Each row comes from the steps of one walk. Every step used is in the known rows, and no mark comes twice. Write the walk behind each row, first mark first.
Known rows:
x > r: [-0.01 -0.01 -0.05  0.01 -0.20  0.05  0.06 -0.09  0.10 -0.02 -0.03  0.06
  0.05  0.01  0.00  0.12 -0.10 -0.06  0.01  0.03 -0.11 -0.05 -0.05 -0.12
 -0.01 -0.03]
l > d > x: [-0.06 -0.06 -0.01  0.06 -0.12  0.13  0.03 -0.08  0.17 -0.03  0.04 -0.02
 -0.18  0.04 -0.03  0.13 -0.12 -0.02  0.09  0.07 -0.14 -0.06 -0.06 -0.12
  0.10  0.01]
g > z > l > d: [-0.01 -0.04  0.02  0.04 -0.09  0.08  0.01 -0.11  0.11  0.00  0.04  0.05
 -0.26  0.06  0.02  0.14 -0.12  0.04  0.00  0.06 -0.05 -0.10 -0.04 -0.09
  0.06  0.01]
g > z: [-0.03  0.00 -0.02  0.03 -0.13  0.06  0.07 -0.16  0.12  0.00  0.01  0.08
  0.01  0.07  0.00  0.13 -0.10 -0.02  0.06  0.10 -0.02 -0.06  0.04 -0.08
 -0.03 -0.01]
z > x > r: [ 0.02 -0.02 -0.01  0.02 -0.19  0.09  0.06 -0.09  0.12 -0.07 -0.07 -0.02
 -0.19  0.00  0.01  0.13 -0.08 -0.05  0.01  0.05 -0.02 -0.06 -0.08 -0.10
  0.00 -0.01]
l > z > x > d: [ 0.12 -0.04  0.05  0.01 -0.13  0.25  0.01 -0.10  0.10 -0.08  0.03  0.08
 -0.46  0.06  0.02  0.09 -0.15 -0.03  0.05  0.15  0.07 -0.02  0.03 -0.15
  0.05  0.00]
d > x > p: [-0.08 -0.01  0.02  0.13 -0.14 -0.01  0.07 -0.06  0.15 -0.06 -0.02  0.04
 -0.10  0.05  0.00  0.16 -0.11 -0.04  0.04  0.07 -0.11 -0.07  0.10 -0.13
  0.03 -0.05]
l > z > g: [ 0.04  0.10  0.01 -0.01 -0.15  0.12  0.01 -0.16  0.17 -0.03  0.10  0.20
 -0.31  0.07  0.05  0.09 -0.11 -0.08  0.06  0.07 -0.07 -0.05  0.04 -0.18
  0.06 -0.03]
g > z > l > r: [ 0.01 -0.01  0.00  0.05 -0.06 -0.01  0.02 -0.03  0.08 -0.05 -0.05  0.05
 -0.18  0.05  0.00  0.15 -0.04  0.04 -0.10  0.07 -0.07 -0.10  0.04 -0.11
  0.00 -0.03]
d > l > p > x: [ 0.01  0.17 -0.03  0.08 -0.06  0.04  0.01 -0.09  0.10 -0.06 -0.06  0.04
  0.01  0.07  0.01  0.11 -0.07 -0.05 -0.07  0.12 -0.13 -0.07 -0.03 -0.13
  0.02 -0.01]
z > x: [ 0.01  0.00  0.01  0.02 -0.11  0.16  0.06 -0.12  0.17 -0.06 -0.05  0.02
 -0.18  0.05  0.00  0.13 -0.09 -0.04  0.07  0.10 -0.05 -0.05 -0.05 -0.10
 -0.01 -0.02]
g > z > x: [ 0.00 -0.02  0.02  0.05 -0.12  0.10  0.07 -0.15  0.15 -0.05 -0.03  0.00
 -0.24  0.06  0.02  0.15 -0.07 -0.01  0.04  0.12  0.07 -0.07  0.01 -0.05
 -0.01  0.01]
g > z > l > d > x > p: [-0.08 -0.07  0.06  0.16 -0.12 -0.05  0.03 -0.04  0.12 -0.05  0.03 -0.01
 -0.43  0.05  0.03  0.18 -0.10  0.06 -0.04  0.06 -0.03 -0.13  0.08 -0.09
  0.11  0.00]
g > z > l > p > x > d: [ 0.11  0.10  0.05  0.07 -0.07  0.12  0.00 -0.07  0.01 -0.08 -0.09  0.13
 -0.16  0.08  0.04  0.12 -0.10  0.05 -0.22  0.13  0.07 -0.08  0.05 -0.10
  0.02  0.01]
x > z > g: [-0.01  0.05  0.05 -0.01 -0.18  0.12  0.05 -0.11  0.13 -0.05 -0.06  0.16
 -0.03  0.09  0.05  0.08 -0.09 -0.05  0.06  0.04 -0.06 -0.08  0.05 -0.13
  0.08 -0.09]
p > x: [ 0.02  0.07 -0.03  0.02 -0.14  0.13  0.03 -0.15  0.15 -0.02  0.01  0.08
  0.20  0.07  0.01  0.13 -0.18 -0.05  0.06  0.14 -0.07 -0.03 -0.02 -0.08
 -0.04  0.00]
x > p > l > r: [-0.01  0.02 -0.02  0.09 -0.16  0.07  0.03  0.08  0.12 -0.06 -0.09  0.15
 -0.19  0.07 -0.04  0.18 -0.04 -0.06  0.06  0.09 -0.15 -0.06  0.08 -0.24
 -0.02 -0.10]
x > d: [ 0.03 -0.02 -0.01  0.02 -0.13  0.19  0.07 -0.09  0.07 -0.03 -0.05  0.12
  0.02  0.06 -0.02  0.10 -0.13 -0.04  0.05  0.10 -0.08 -0.04  0.01 -0.14
 -0.01 -0.04]
l > p: [ 0.00  0.08 -0.05  0.02 -0.11  0.11  0.03 -0.08  0.13 -0.04 -0.06  0.15
 -0.06  0.05 -0.01  0.10 -0.04 -0.08 -0.01  0.06 -0.15 -0.04 -0.04 -0.18
  0.00 -0.05]
d > x > z > g: [-0.03  0.01  0.08  0.04 -0.15  0.09  0.05 -0.09  0.13 -0.08 -0.07  0.09
 -0.15  0.07  0.03  0.11 -0.07 -0.02 -0.01  0.01 -0.06 -0.10  0.08 -0.12
  0.14 -0.06]
x > d > l > z > g: [ 0.06  0.10  0.04  0.04 -0.09  0.12  0.02 -0.10  0.06 -0.06  0.05  0.14
 -0.42  0.07  0.04  0.07 -0.09 -0.04 -0.01  0.09 -0.06 -0.08  0.08 -0.19
  0.11 -0.03]
p > x > z > l: [ 0.08  0.02  0.07 -0.01 -0.12  0.11 -0.01 -0.11  0.08 -0.06 -0.06  0.09
  0.10  0.10  0.04  0.12 -0.19  0.03 -0.07  0.08 -0.01 -0.07  0.03 -0.06
  0.05 -0.04]
p > l: [ 0.04  0.01 -0.01  0.01 -0.11  0.19  0.04 -0.08  0.14  0.00 -0.05  0.18
 -0.09  0.07 -0.05  0.16 -0.08 -0.06  0.06  0.03 -0.12 -0.05 -0.02 -0.19
 -0.01 -0.04]
z > g: [-0.02  0.10  0.00  0.01 -0.14  0.10  0.06 -0.14  0.16 -0.03 -0.01  0.16
 -0.07  0.06  0.02  0.11 -0.06 -0.07  0.05  0.04 -0.13 -0.09  0.00 -0.15
  0.02 -0.05]
d > x: [-0.03 -0.02  0.00  0.06 -0.08  0.09  0.05 -0.11  0.15 -0.04 -0.01  0.03
 -0.05  0.04 -0.03  0.15 -0.09 -0.03  0.03  0.04 -0.13 -0.06  0.01 -0.12
  0.03 -0.01]
d > l > z: [ 0.03  0.04 -0.01  0.03 -0.06  0.05  0.01 -0.14  0.12 -0.02  0.10  0.06
 -0.25  0.06  0.01  0.10 -0.12 -0.05  0.05  0.10 -0.13 -0.04  0.03 -0.15
  0.05 -0.01]
l > z: [ 0.06  0.01 -0.02 -0.01 -0.13  0.13  0.00 -0.16  0.15 -0.01  0.11  0.15
 -0.18  0.06  0.01  0.10 -0.16 -0.07  0.09  0.10 -0.08 -0.01  0.02 -0.16
  0.02 -0.01]
l > p > x > z: [ 0.05  0.10  0.01  0.01 -0.17  0.14  0.00 -0.07  0.10 -0.08 -0.10  0.13
  0.11  0.10  0.04  0.08 -0.12 -0.04 -0.03  0.13 -0.02 -0.03  0.01 -0.11
  0.05 -0.05]

Write each row's walk:
[ 0.06 -0.03  0.04  0.03 -0.12  0.23  0.07 -0.08  0.09 -0.08 -0.08  0.04
 -0.22  0.05 -0.01  0.11 -0.11 -0.02  0.04  0.12  0.00 -0.05 -0.02 -0.12
  0.01 -0.02] | z > x > d
[ 0.06  0.03  0.05  0.00 -0.08  0.09 -0.01 -0.04  0.07 -0.08 -0.13  0.18
 -0.19  0.08  0.03  0.09 -0.05  0.01 -0.13  0.00 -0.10 -0.08  0.00 -0.16
  0.09 -0.09] | x > z > l > p
[ 0.07  0.04  0.00  0.03 -0.15  0.21  0.05 -0.10  0.08 -0.05 -0.03  0.09
  0.17  0.08  0.00  0.11 -0.20 -0.03  0.03  0.17 -0.01 -0.03  0.02 -0.10
 -0.02  0.00] | p > x > d
[ 0.02  0.21  0.05  0.06 -0.12  0.04  0.00 -0.06  0.09 -0.10 -0.12  0.10
 -0.09  0.10  0.07  0.07 -0.04 -0.04 -0.10  0.09 -0.05 -0.10  0.04 -0.13
  0.12 -0.06] | d > l > p > x > z > g
[ 0.02 -0.03  0.02  0.11 -0.06  0.06  0.06  0.02  0.02 -0.11 -0.12 -0.11
 -0.39  0.05 -0.02  0.13  0.00  0.05 -0.06  0.18  0.04 -0.11  0.07 -0.10
  0.03 -0.01] | g > z > x > d > l > r
[ 0.03  0.02  0.02  0.00 -0.19  0.15  0.02 -0.12  0.12 -0.06 -0.04  0.08
  0.24  0.10  0.03  0.10 -0.20 -0.03  0.06  0.15  0.00 -0.03  0.04 -0.06
  0.03 -0.04] | p > x > z
[-0.01  0.03  0.01  0.08 -0.16  0.09  0.05 -0.03  0.14 -0.02 -0.05  0.19
 -0.14  0.08 -0.02  0.17 -0.09 -0.07  0.09  0.06 -0.11 -0.06  0.07 -0.21
 -0.01 -0.08] | x > p > l
[ 0.01  0.00  0.03  0.03 -0.06  0.02  0.04 -0.15  0.09 -0.01  0.00  0.10
 -0.13  0.07  0.02  0.15 -0.09  0.04 -0.06  0.04 -0.03 -0.10  0.03 -0.07
  0.00 -0.01] | g > z > l
[ 0.08  0.01  0.01  0.04 -0.07  0.12  0.02 -0.09  0.04 -0.04  0.06  0.08
 -0.29  0.06  0.00  0.08 -0.14 -0.02  0.02  0.13 -0.07 -0.04  0.06 -0.17
  0.07 -0.01] | x > d > l > z
[-0.07 -0.05  0.06  0.13 -0.11  0.01  0.01 -0.01  0.14 -0.06  0.01  0.01
 -0.38  0.04  0.02  0.16 -0.12  0.02 -0.01  0.04 -0.14 -0.11  0.02 -0.14
  0.12 -0.04] | z > l > d > x > p
[ 0.04 -0.04  0.07 -0.02 -0.09  0.09  0.02 -0.09  0.08 -0.05 -0.08  0.13
 -0.05  0.09  0.02  0.11 -0.12  0.03 -0.04  0.01 -0.08 -0.08  0.02 -0.10
  0.07 -0.08] | x > z > l
[ 0.02  0.00  0.02  0.10 -0.16  0.10  0.03  0.09  0.15 -0.11 -0.13  0.07
 -0.41  0.06 -0.02  0.19 -0.02 -0.05  0.05  0.11 -0.05 -0.07  0.05 -0.22
  0.00 -0.08] | z > x > p > l > r
[ 0.01  0.03  0.05  0.11 -0.11 -0.01  0.02 -0.09  0.14 -0.10  0.05  0.00
 -0.55  0.06  0.05  0.12 -0.10 -0.04  0.06  0.15 -0.01 -0.06  0.09 -0.15
  0.06 -0.03] | d > l > z > x > p
[ 0.10  0.15  0.05  0.05 -0.11  0.13  0.00 -0.12  0.07 -0.07  0.06  0.11
 -0.29  0.08  0.06  0.08 -0.16 -0.04 -0.04  0.15  0.01 -0.07  0.08 -0.15
  0.09  0.01] | p > x > d > l > z > g
[ 0.02 -0.02  0.05  0.10 -0.06  0.09  0.09 -0.09  0.04 -0.08 -0.07 -0.06
 -0.35  0.06  0.00  0.13 -0.05  0.04 -0.03  0.15  0.08 -0.11  0.06 -0.07
  0.03  0.01] | g > z > x > d > l
[ 0.05  0.11  0.05  0.06 -0.19  0.10  0.00 -0.06  0.16 -0.04  0.05  0.29
 -0.52  0.09  0.05  0.14 -0.09 -0.09  0.05  0.05 -0.04 -0.07  0.13 -0.27
  0.07 -0.07] | x > p > l > z > g
[ 0.11  0.01  0.00 -0.02 -0.12  0.21 -0.02 -0.11  0.14  0.00  0.07  0.23
 -0.34  0.08 -0.02  0.14 -0.13 -0.07  0.06  0.05 -0.06 -0.01  0.02 -0.22
  0.03 -0.02] | p > l > z
[-0.01 -0.04  0.05  0.12 -0.20  0.12  0.04 -0.02  0.16 -0.04 -0.03  0.04
 -0.55  0.08  0.01  0.19 -0.08 -0.01  0.11  0.13  0.09 -0.09  0.04 -0.15
  0.06 -0.01] | g > z > x > p > l > d
[ 0.03  0.06  0.02  0.05 -0.05  0.02  0.01 -0.10  0.08 -0.04 -0.06  0.14
 -0.26  0.06  0.02  0.13 -0.01  0.02 -0.16  0.03 -0.05 -0.09  0.01 -0.12
  0.02 -0.02] | g > z > l > p
[ 0.01 -0.03  0.09  0.04 -0.17  0.22  0.00  0.00  0.14 -0.05 -0.07  0.12
 -0.44  0.08  0.00  0.14 -0.06 -0.01  0.04 -0.01 -0.06 -0.11  0.01 -0.20
  0.21 -0.05] | p > l > d > x > z > g
[ 0.02  0.08 -0.01  0.07 -0.04  0.10  0.04 -0.03  0.03 -0.07 -0.11  0.09
 -0.19  0.05 -0.02  0.08 -0.02 -0.03 -0.07  0.08 -0.15 -0.08  0.00 -0.19
  0.05 -0.05] | x > d > l > p
[-0.04 -0.11  0.03  0.03 -0.16  0.15  0.02 -0.05  0.13 -0.05 -0.01 -0.01
 -0.14  0.06 -0.01  0.11 -0.14  0.00  0.09  0.07 -0.08 -0.06  0.00 -0.11
  0.16 -0.03] | l > d > x > z
[ 0.04  0.08  0.01  0.07 -0.08  0.12  0.06 -0.09  0.05 -0.05 -0.04  0.01
  0.09  0.07 -0.01  0.11 -0.16 -0.01 -0.01  0.17 -0.06 -0.07  0.02 -0.09
  0.01  0.00] | p > x > d > l
[ 0.06  0.02  0.02  0.05 -0.18  0.11  0.00 -0.06  0.15 -0.03  0.06  0.24
 -0.38  0.09  0.01  0.15 -0.14 -0.08  0.09  0.09 -0.05 -0.02  0.11 -0.24
  0.02 -0.06] | x > p > l > z
[ 0.04  0.18  0.04  0.01 -0.19  0.13  0.00 -0.08  0.12 -0.09 -0.11  0.18
 -0.01  0.10  0.07  0.07 -0.08 -0.06 -0.06  0.09 -0.01 -0.07  0.03 -0.14
  0.09 -0.06] | l > p > x > z > g
[ 0.02 -0.02 -0.03  0.01 -0.14  0.24  0.01 -0.05  0.16  0.01  0.00  0.14
 -0.22  0.07 -0.05  0.15 -0.11 -0.05  0.13  0.05 -0.14 -0.06 -0.09 -0.20
  0.05 -0.02] | p > l > d
[ 0.00 -0.03  0.04  0.09 -0.20  0.18  0.03  0.01  0.18 -0.06 -0.05  0.07
 -0.51  0.07 -0.01  0.17 -0.10 -0.05  0.14  0.11 -0.03 -0.08 -0.02 -0.20
  0.06 -0.04] | z > x > p > l > d
[ 0.02 -0.08  0.10  0.03 -0.06  0.07  0.01 -0.07  0.08 -0.08 -0.08  0.06
 -0.17  0.07  0.01  0.14 -0.10  0.05 -0.10 -0.02 -0.08 -0.09  0.05 -0.09
  0.13 -0.05] | d > x > z > l
[ 0.03  0.00  0.05  0.07 -0.06  0.15  0.08 -0.07  0.06 -0.09 -0.09 -0.04
 -0.29  0.05 -0.02  0.11 -0.06  0.00  0.01  0.12 -0.04 -0.09 -0.01 -0.11
  0.04 -0.02] | z > x > d > l
[-0.03 -0.02  0.04  0.13 -0.13  0.07  0.05 -0.01  0.14 -0.05 -0.06  0.12
 -0.26  0.07 -0.03  0.20 -0.07 -0.04  0.02  0.03 -0.10 -0.08  0.10 -0.20
  0.04 -0.06] | d > x > p > l
[-0.02 -0.07  0.04  0.03 -0.13  0.10  0.04 -0.08  0.11 -0.06 -0.06  0.04
 -0.02  0.07 -0.01  0.12 -0.11  0.00  0.03  0.05 -0.06 -0.06  0.06 -0.09
  0.10 -0.05] | d > x > z
[ 0.02  0.13  0.02  0.04 -0.07  0.04  0.01 -0.15  0.13 -0.04  0.09  0.12
 -0.39  0.07  0.05  0.09 -0.08 -0.06  0.02  0.07 -0.11 -0.08  0.05 -0.17
  0.09 -0.02] | d > l > z > g
[ 0.03  0.14 -0.04  0.03 -0.13  0.13  0.00 -0.10  0.14 -0.06 -0.06  0.12
  0.08  0.07  0.01  0.11 -0.10 -0.07 -0.03  0.13 -0.08 -0.03 -0.04 -0.13
 -0.01 -0.01] | l > p > x
